Each row was made from one small tree. Brackets hold a mark, then the marks that hang from it, in the order of their numbers. Every link used is in the known rows. Write each row's tree.
(in the rows, 128 means zero)
Known rows
{q710 q864 {q873 {q59 q539 q726}}}: [159 101 118  79 176 139  85  96 133 129 117 126  65 183 171 145 167 156
 126 149 121 131 139 155 109 144  97  61 127 120 118 190 150 149 156 103
 133 160 165 130 138]
{q873 {q59 q250 q485 q726 q960}}: [134  64 123 103 175 144  72  64 109 134 163 113  24 161 156 179 189 138
 133 140 152 123 168 142  99 149 134  62 161  98 167 170 158 132 167 120
 116 166 172 151 145]
{q32 {q35 {q59 q539 q726}}}: [154  79 126  74 161 119 104  95  83 138 143 119  70 162 157 158 189 130
 136 135 161 128 128 155 101 132  95  86 149 139 146 145 167 144 158 117
 121 155 130 172 128]
{q873 {q59 q539}}: [155  95 121  97 140 129 105  83 106 129 124 133  97 182 141 151 160 155
 141 154 135 145 140 142  96 151 105  94 149 119 130 155 156 138 145 108
 137 144 163 133 127]
{q710 {q35 q32 {q59 q864}} q485 q873}: [165 114 104  85 167 129 108  86 154  94  88 109  67 189 187 131 157 141
 123 141 141  82 152 156 111 101 183  88  88 102 117 165 143 194 154 121
 161 175 130 124 117]
{q32 {q35 q59} {q591 q23}}: [157  61 133 113 161  89 133  96  81 123 125 107  85 158 162 141 167 142
 164 149 177 156  96 165  92 148 113  92 151 137 100 114 176 153 134 131
 141 117 115 157 116]
{q32 {q35 q710}}: [152  82 132 142 146 101 127  88 104 131 100 112 108 165 169 136 147 124
 141 154 146 123 128 152  90 132 109  98 137 130 110 109 159 169 142 112
 144 130 106 168 120]
{q710 q35 q485 q864}: [167 103  94  96 178 111 111 114 188 109  58  97  93 168 160 120 146 186
 132 143 133  96 145 150 116 105 116  90  97  89 102 163 148 195 130 101
 170 144 127 113 113]
{q59 q250 q485 q539 q726 q960}: [139  78 119  57 161 148  65  66 117 154 160  96  29 161 155 191 227 139
 132 146 152 132 169 140  93 132 121  69 151  87 175 192 162 148 163 108
 124 195 155 168 128]
{q710 q864}: [155 103 123 112 164 116 114 108 150 141  58 103 112 166 158 131 142 171
 125 145 124 118 129 151 114 125 110  96 132 113 106 160 158 157 129 113
 139 134 140 138 123]
{q591 q32}: [129  85 134  96 139 117 124 104 118 131  71 105 125 145 141 134 165 150
 138 151 127 130 127 153 106 126 122 105 160 110 122 141 152 167 136 130
 138 141 131 131 123]
{q59 q539 q726 q864}: [151  95 133  77 154 143  85  97  99 148 125  98  67 182 163 163 190 151
 114 138 120 135 138 158 105 154  93  81 122 111 158 191 165 156 126 120
 125 172 150 141 129]
{q726 {q59 q539 q864}}: [153 101 127  89 131 132  85  85  78 145 122 105  83 184 134 164 189 168
 131 156 124 147 137 134  97 157  98 102 133 107 130 187 161 152 142 104
 113 167 140 128 110]
{q591 q23 {q32 {q35 q59 q710}}}: [144  64 146 100 135 104 132  72  72 125 110 109 111 129 171 129 176 104
 166 158 159 148  96 146  78 135 135  91 151 146 109 120 167 166 124  96
 162 157  89 170 125]
{q929 {q591 q23 q32} q873}: [124  52 109  82 149 114 136  82 138 129  94  99 121 124 134 113 160 146
 167 160 100 123 118 154 102 140 130  92 176 119 130 148 138 160 116 140
 154 159 137 110 115]
{q873 q59}: [149  91 126 127 151 121 121  92 109 124 103 129 106 179 145 140 136 155
 135 145 132 127 138 150 105 148 122  97 155 121 123 138 153 139 143 126
 128 124 159 132 133]
{q59 q485 q539 {q726 {q710 q35}}}: [146  82 117  92 160 115  62 106 122 114 126 100  67 185 129 171 197 146
 148 144 148 135 156 140  95 132  94  71 117 105 140 176 137 170 142 122
 129 177 122 157 120]
{q35 {q59 q539 q726}}: [156  97 134  58 156 137 107  89 100 148 121 120  82 170 152 157 191 136
 133 136 150 124 137 150 103 126 118  96 144 133 150 169 163 138 150 116
 122 167 150 164 133]
{q32 {q35 q710} q591}: [157  65 142 160 155  82 126  92 100 124 105 111  92 166 174 136 151 127
 154 163 172 138 121 157  86 141  93  98 141 128  93  97 165 170 143 128
 140 113 113 156 115]
{q929 q873}: [137  86 115 111 153 109 136  94 140 143  86 112 112 169 147 136 134 151
 141 141 120 101 142 164 112 122 129 106 159 115 130 142 153 147 133 131
 132 137 152 132 124]
{q32 {q35 {q710 q485 q873}} {q591 q23}}: [163  74 117 115 169  84 131  85 121  97 102  96  79 160 196 142 163 137
 167 167 163 136 114 161  87 131 123  73 122 107  78 118 151 210 144 110
 180 143  99 144 107]
{q59 q250 q539 q726 q864}: [146  87 130  74 154 149  71  98 100 153 149  96  49 178 168 173 206 157
 110 150 132 135 147 164  97 158 110  73 127 102 169 204 158 146 135 114
 138 180 159 151 120]
{q35 q32 {q710 q485 q864 q873}}: [164 125 118 100 178 124 111  75 174 113  40 112 100 163 207 127 149 130
 132 165 132  81 142 132 104  89 157  87 101 113  89 163 133 192 148 100
 175 177 135 141 125]
{q59 q539 q864}: [156 102 125  88 133 134  94  92 109 145 113 101  88 187 154 157 172 162
 120 145 122 143 135 151  99 149 107  93 122 102 137 180 168 161 127 111
 141 162 143 136 113]
{q35 q32 {q59 q539 q726 q864 q960}}: [155 106 141  62 156 157  85  53  82 156 145 114  45 174 177 168 213 119
 121 138 138 123 142 136  95 129 145  86 117 125 175 199 176 135 148 117
 109 192 161 148 140]
{q864 {q710 {q35 {q59 q726 q960}} q485}}: [151 100 117  77 164 125 130  77 131 115 114 105  59 165 154 131 192 158
 139 124 155  94 159 145 105 106 145  81 101  99 150 159 151 180 142  92
 117 173 126 122 132]
{q591 q23 {q32 {q35 {q710 q864 q873}}}}: [144  80 131 107 154 104 116  92 122 122  82  93 108 136 191 119 166 127
 153 172 126 144  97 157  87 134 119  65 129 122  79 143 155 195 124  88
 176 157  84 150 119]
{q32 {q35 {q710 {q873 {q59 q960}}}} q591}: [159  66 131 170 156  92 133  58  95 112 142 128  59 179 181 141 143 122
 158 164 167 147 138 156  79 150 118  68 142 114  93 107 168 169 183 116
 131 113 126 132 124]
{q710 q485 {q873 {q59 q250 q539 q864}}}: [156  92 100  79 154 143  80  75 128 103 149 115  42 193 177 167 169 173
 118 158 139 127 157 154 100 151 145  59 119  80 132 200 144 171 161  90
 178 181 170 113 104]
{q35 q32}: [141 111 130 105 154 123 118  98 125 136  73 115 119 168 163 140 164 137
 132 156 129 107 136 146 104 119 140 112 143 124 129 138 145 149 134 143
 128 144 147 150 129]
{q32 q35 q591}: [149  66 129 142 163  81 121 114 104 125 105 107  93 167 158 141 154 156
 147 150 163 141 118 168 102 144  86  97 153 117 102 103 165 164 149 146
 127 101 123 142 112]
{q710 q485 q864 q873}: [158 113 101  88 181 116 118 105 182 113  48  97 100 166 176 134 138 183
 122 144 123  92 143 150 124 102 139  81 116  89  89 172 142 194 155 104
 167 151 138 120 112]
{q929 {q873 {q59 q485 {q726 q710}}}}: [127  59 124 137 180 109  80  82 107 112 135 126  66 173 134 166 140 132
 153 130 138 110 151 141 110 147 112  71 164 131 141 159 133 131 148 140
 111 154 170 135 143]
{q591 q23 q32}: [128  85 133  75 140 120 126 101 108 135  84  93 127 139 144 137 182 151
 152 157 118 149 106 155  98 137 127  96 157 113 124 153 154 168 109 120
 153 153 120 137 125]
{q864 {q710 {q35 q32 {q59 q250}} q485}}: [147 107 117  85 158 123 114  84 137  99 103 117  77 170 168 125 194 149
 142 154 177  85 155 144  96 104 176  96 104 110 135 144 127 164 126 100
 156 180 140 142 111]
{q864 {q710 {q35 {q32 q591}} {q873 q59}}}: [146 104 133 141 155 102 117  96 128  89 108 132  75 207 171 110 165 145
 156 169 160 128 141 164  90 151 131  79 112 118  96 114 129 165 138 136
 119 132 147 108 126]
{q35 q32 q59}: [149 110 136  95 155 126 124  80 111 134  83 127 111 167 164 137 160 125
 136 146 152 102 133 141 103 108 163 116 144 140 127 139 154 135 144 137
 128 151 151 161 133]

Which tree is each row?
[154  68 125 149 151 115  75  64 101  96 144 121  40 186 191 151 131 114
 130 144 148 127 143 148  91 164 126  59 128 117 103 128 165 177 160 108
 147 156 122 153 128]
{q32 {q35 {q710 {q873 {q59 q485 q864}}}}}
[167 104 144 106 168 130  84  51 138 128  72 124  75 158 193 136 162  96
 142 151 168  93 135 115  96 101 157  98 123 147 102 148 162 149 137 106
 149 182 140 182 143]
{q35 q32 {q59 q485} {q710 q864}}
[145 119 106 105 161 118 116  88 151  75  95 131  84 192 171 113 161 154
 145 156 140  94 157 148 102 124 160  77 100 103 109 135 116 187 141 111
 145 166 144 106 123]
{q864 {q710 {q35 q32} q485 {q873 q59}}}
[155  90 127 127 168  98 118 110 139 120  84 111  93 184 161 126 172 141
 149 165 157 122 139 161  96 125 122 107 123 113 113 122 145 166 135 157
 130 124 136 130 121]
{q710 {q35 {q32 q591}}}
[142  85 124  99 145 120  90  86 130 110 129 105  54 179 150 139 188 147
 142 142 185 111 160 150  93 129 156  82 123 106 132 139 147 155 134  99
 139 173 127 164 115]
{q864 {q710 {q35 {q59 q250 q485}}}}
[157  95 151 120 155 108 125  72 102 134  88 107 105 165 185 138 183 109
 166 180 156 144 107 143  77 137 135 103 130 139 105 130 154 160 108 134
 152 149 131 159 129]
{q35 {q32 {q591 q23}} q710}
[153  88  86 101 172 122 110  99 163  87 119 117  62 184 162 140 150 170
 134 158 146 103 171 168 103 127 157  69 120  81 117 155 124 182 168 106
 175 146 146 116 107]
{q710 q35 q485 {q873 {q59 q250}}}
[131  33 110  88 155  98 139  75 109 118 123 112 103 119 141 110 158 128
 175 148 132 123 104 157  98 137 132  92 184 142 122 122 151 152 137 133
 152 153 120 130 110]
{q929 {q591 q23 {q32 {q35 q59}}} q873}
[169  99 103 121 180  97 112 104 158  94  65 105 105 169 142 129 136 178
 145 138 159 101 140 136 111  99 137  86  93 109  94 174 138 179 146  94
 167 145 120 123 107]
{q726 {q710 {q35 q59} q485 q864}}
[156  64 135 134 162  85 128 101  94 121 114 116  84 165 157 139 152 141
 149 142 184 132 116 163  99 136 109 102 156 134 100 103 174 152 159 139
 125 106 125 152 115]
{q32 {q35 q59} q591}
[142  74 124  67 157 156  47  64 108 153 174  87   6 171 167 196 223 146
 116 140 144 137 164 142  93 149 121  58 129  79 182 212 174 153 151 105
 127 203 156 156 126]
{q59 q250 q485 q539 q726 q864 q960}
[142  81 130  97 164 143  71  74 114 145 131  86  35 168 163 176 183 142
 112 120 127 116 154 145 111 143 122  73 131  91 163 181 179 165 147 129
 108 175 143 144 144]
{q59 q485 q726 q864 q960}
[144  89 134 105 160 140 105  85 102 154 121  88  62 172 163 161 172 154
 111 129 111 123 147 159 109 146 121  81 125  98 163 184 171 157 141 128
 107 155 144 129 139]
{q59 q726 q864 q960}
[126  24 109 108 159 103 122  78 121 118 134 118  82 120 145 116 158 131
 156 154 152 103 135 159  99 128 141  91 193 130 134 124 140 138 170 135
 151 146 137 135 100]
{q929 {q591 {q32 {q35 {q59 q250}}}} q873}
[140  77 123  57 163 143  58  92 121 142 144 101  42 163 156 184 218 141
 130 148 154 126 160 147  99 135 111  73 151 103 164 181 150 149 149 119
 137 191 156 176 124]
{q59 q250 q485 q539 q726}
[175 102 122 100 168 125 131  42 147 131  75 110  80 151 181 135 151 141
 139 141 157 100 143 117 100  89 158  93 108 110 107 169 171 171 156  71
 164 166 132 139 128]
{q35 {q59 q960} {q710 q485 q864}}
[123  36 104  96 155  99 131  92 121 121 116 100 114 120 139 111 158 139
 171 158 109 129 107 159 100 149 110  86 183 125 123 123 141 165 125 141
 154 148 116 120 107]
{q929 {q591 q23 {q32 q35}} q873}
[157  85 113  93 154 117 101  89 141 113 104 110  71 175 144 141 160 137
 143 130 166 104 153 147 104 114 146  97 131 112 122 134 163 164 151 123
 140 154 121 162 126]
{q710 {q35 {q59 q485}}}
[142  69 101  92 158 113 138  83 143 136  99  99 113 152 140 119 144 152
 162 151 105 114 126 158 104 141 132  93 166 122 130 149 142 148 122 139
 148 151 146 125 115]
{q929 {q591 q23} q873}
[143  85 129 112 165 134 118  76 100 141 132 121  70 167 148 154 164 145
 131 136 125 126 150 148 105 145 120  82 151 114 155 159 161 137 156 125
 102 137 161 128 149]
{q873 {q59 q726 q960}}
[140  56 109 119 182 126 120  82 133 126 126 132  79 160 141 120 132 142
 145 140 109  94 149 155 115 151 111  84 176 136 147 145 133 126 152 153
 113 140 183 109 137]
{q929 q591 {q873 {q59 q726}}}
[154 123 120  99 162 124 124  69 153 112  58 117 106 167 196 136 159 118
 138 166 138  83 150 139  97  93 172  97 117 111 106 143 129 193 158 117
 165 174 132 149 123]
{q35 q32 {q710 q485 q873}}
[138 120 114  90 150 114 133  97 149 103  72 103 107 179 166 132 156 179
 131 145 133 100 147 155 112 116 142  84 117  91 108 144 131 195 140 104
 145 161 131 123 112]
{q864 {q710 q485 q873}}
[141 100 142 138 134 128 105  87  92 116 123 118  85 198 154 132 142 168
 123 138 125 136 132 150 103 179 117  81 119 116 127 149 158 145 110 105
 120 144 156 111 131]
{q873 {q59 {q864 q710}}}
[172 100 134 122 186 103 109  75 157 117  48 112  88 158 201 127 160 136
 149 172 164 102 128 127  97 104 123 102 107 121  85 147 148 180 129 118
 169 152 148 129 124]
{q35 {q32 q591} {q710 q485 q864}}
[137 105 124  95 131 134 103  82 108 117 148 127  76 197 158 148 182 164
 137 167 149 142 153 158  85 161 133  64 135 106 128 166 135 143 147  85
 141 167 160 134 111]
{q864 {q710 {q873 {q59 q250 q539}}}}
[149  87 125  66 153 150  56  66 109 149 153  92  25 177 161 186 209 144
 120 128 131 139 156 138 100 146 106  68 125  89 169 201 182 162 149 113
 115 196 148 147 136]
{q59 q485 q539 q726 q864 q960}
[152  96 139  97 155 135  75  66 111 122 105 113  63 174 175 158 167 120
 123 130 155 102 137 133 106 126 162  99 129 126 134 155 169 148 138 136
 132 181 150 164 136]
{q35 q32 {q59 q485 q864}}
[149 102 120 154 169 106 106 102 130 107  83 120 113 189 149 140 115 169
 139 152 125 131 134 149 108 140 127  63 126 118  84 174 131 152 158 111
 141 126 148 120 118]
{q726 {q710 q864 {q873 q59}}}
[160 106 130 113 172 106 125  72 148 105  65 115  87 170 204 136 163 121
 151 174 163  96 140 145  94 101 155  96 119 111  90 129 135 196 156 135
 163 155 139 135 118]
{q35 {q32 q591} {q710 q485 q873}}
[138  82 126  89 169 134  88  77 123 145 117  96  55 157 152 169 186 136
 130 126 135 111 157 140 109 123 124  80 150  97 156 161 166 159 155 132
 106 165 141 154 144]
{q59 q485 q726 q960}
[149 107 107 100 148 109 128 108 154 101  79 100 103 179 146 118 166 181
 140 144 141 103 151 150 106 120 125  92 100  90 117 135 135 195 116 100
 146 154 120 115 109]
{q864 {q710 q35 q485}}
[149  94 140 103 162 106 122  95 109 132  88 102 104 165 171 142 184 139
 162 170 149 144 106 155  91 141 130 100 142 127 115 136 155 153 110 150
 139 139 143 143 127]
{q35 {q32 {q591 q23}}}
[128  50 114  96 150 104 122 100 110 115 108  93 118 122 140 117 171 147
 163 160 118 145 105 152  95 153 102  83 170 121 116 124 144 172 129 136
 154 144 102 130 107]
{q929 {q591 q23 {q32 q35}}}
[143 104 106  76 144 133 102  76 129  97 139 126  67 188 164 150 184 177
 138 163 155 126 158 147  94 142 143  63 125  89 124 172 126 168 152  76
 162 181 165 118 104]
{q864 {q710 q485 {q873 {q59 q250 q539}}}}
[162 114 130 124 161 119 123  89 158 134  52 107 106 173 188 126 136 138
 130 159 127 108 137 153 101 117 135  83 115 116  84 156 151 176 147  97
 158 148 122 150 123]
{q35 {q710 q864 q873}}
[145 127 127 100 143 120 130  90 133 108  85 121  98 194 168 111 171 131
 140 151 153  98 146 160  96 112 173  92 106 125 112 129 134 166 139 118
 124 162 123 146 124]
{q864 {q710 {q35 q32 q59} q873}}
[164  53 143 121 158  90 105  61  84 113 134 107  56 156 181 151 174 102
 177 151 201 149 107 142  79 145 123  83 145 141  92 105 182 165 135 115
 154 150 103 184 125]
{q32 {q35 {q59 q485} q710} {q591 q23}}
[163  96 125 131 166 124  86  67 152 110  91 125  68 179 186 136 132 126
 138 153 146 112 145 133 101 132 133  67 127 119  85 150 153 167 155  97
 157 163 145 148 137]
{q35 {q710 q864 {q873 {q59 q485}}}}
[147  80 111  98 144 120 116  73 117 133 137 139  89 180 142 145 146 147
 152 149 130 127 143 151 100 147 111  94 161 123 136 157 156 128 139 112
 135 148 178 120 125]
{q929 {q873 {q59 q539}}}
[131  75 125  90 159 132  57  70 101 141 160  94  44 166 136 204 220 146
 143 151 156 145 166 130  85 134 118  58 142  91 168 205 146 147 166 108
 124 191 147 167 116]
{q59 q250 q485 q539 {q726 q710} q960}
[144  69 147 122 136 103 129  74  84 120  99 120 108 135 165 125 161 103
 150 154 164 127 116 145  88 119 127 102 153 144 109 108 164 164 152 106
 149 144 102 165 124]
{q591 {q32 {q35 q59 q710}}}
[152  94 118  96 136 136 114  58 105 138 142 127  82 180 139 161 172 154
 144 149 132 151 147 135  90 143 116  87 146 103 143 167 168 139 157  98
 126 147 160 126 130]
{q873 {q59 q539 q960}}
[142  91 125 101 175 130  79  88 118 154 129  93  68 165 145 179 206 170
 132 160 139 145 150 137  90 132 107  58 122  98 150 227 146 139 151  92
 132 172 149 146 115]
{q59 q250 q539 {q726 {q710 q864}} q960}
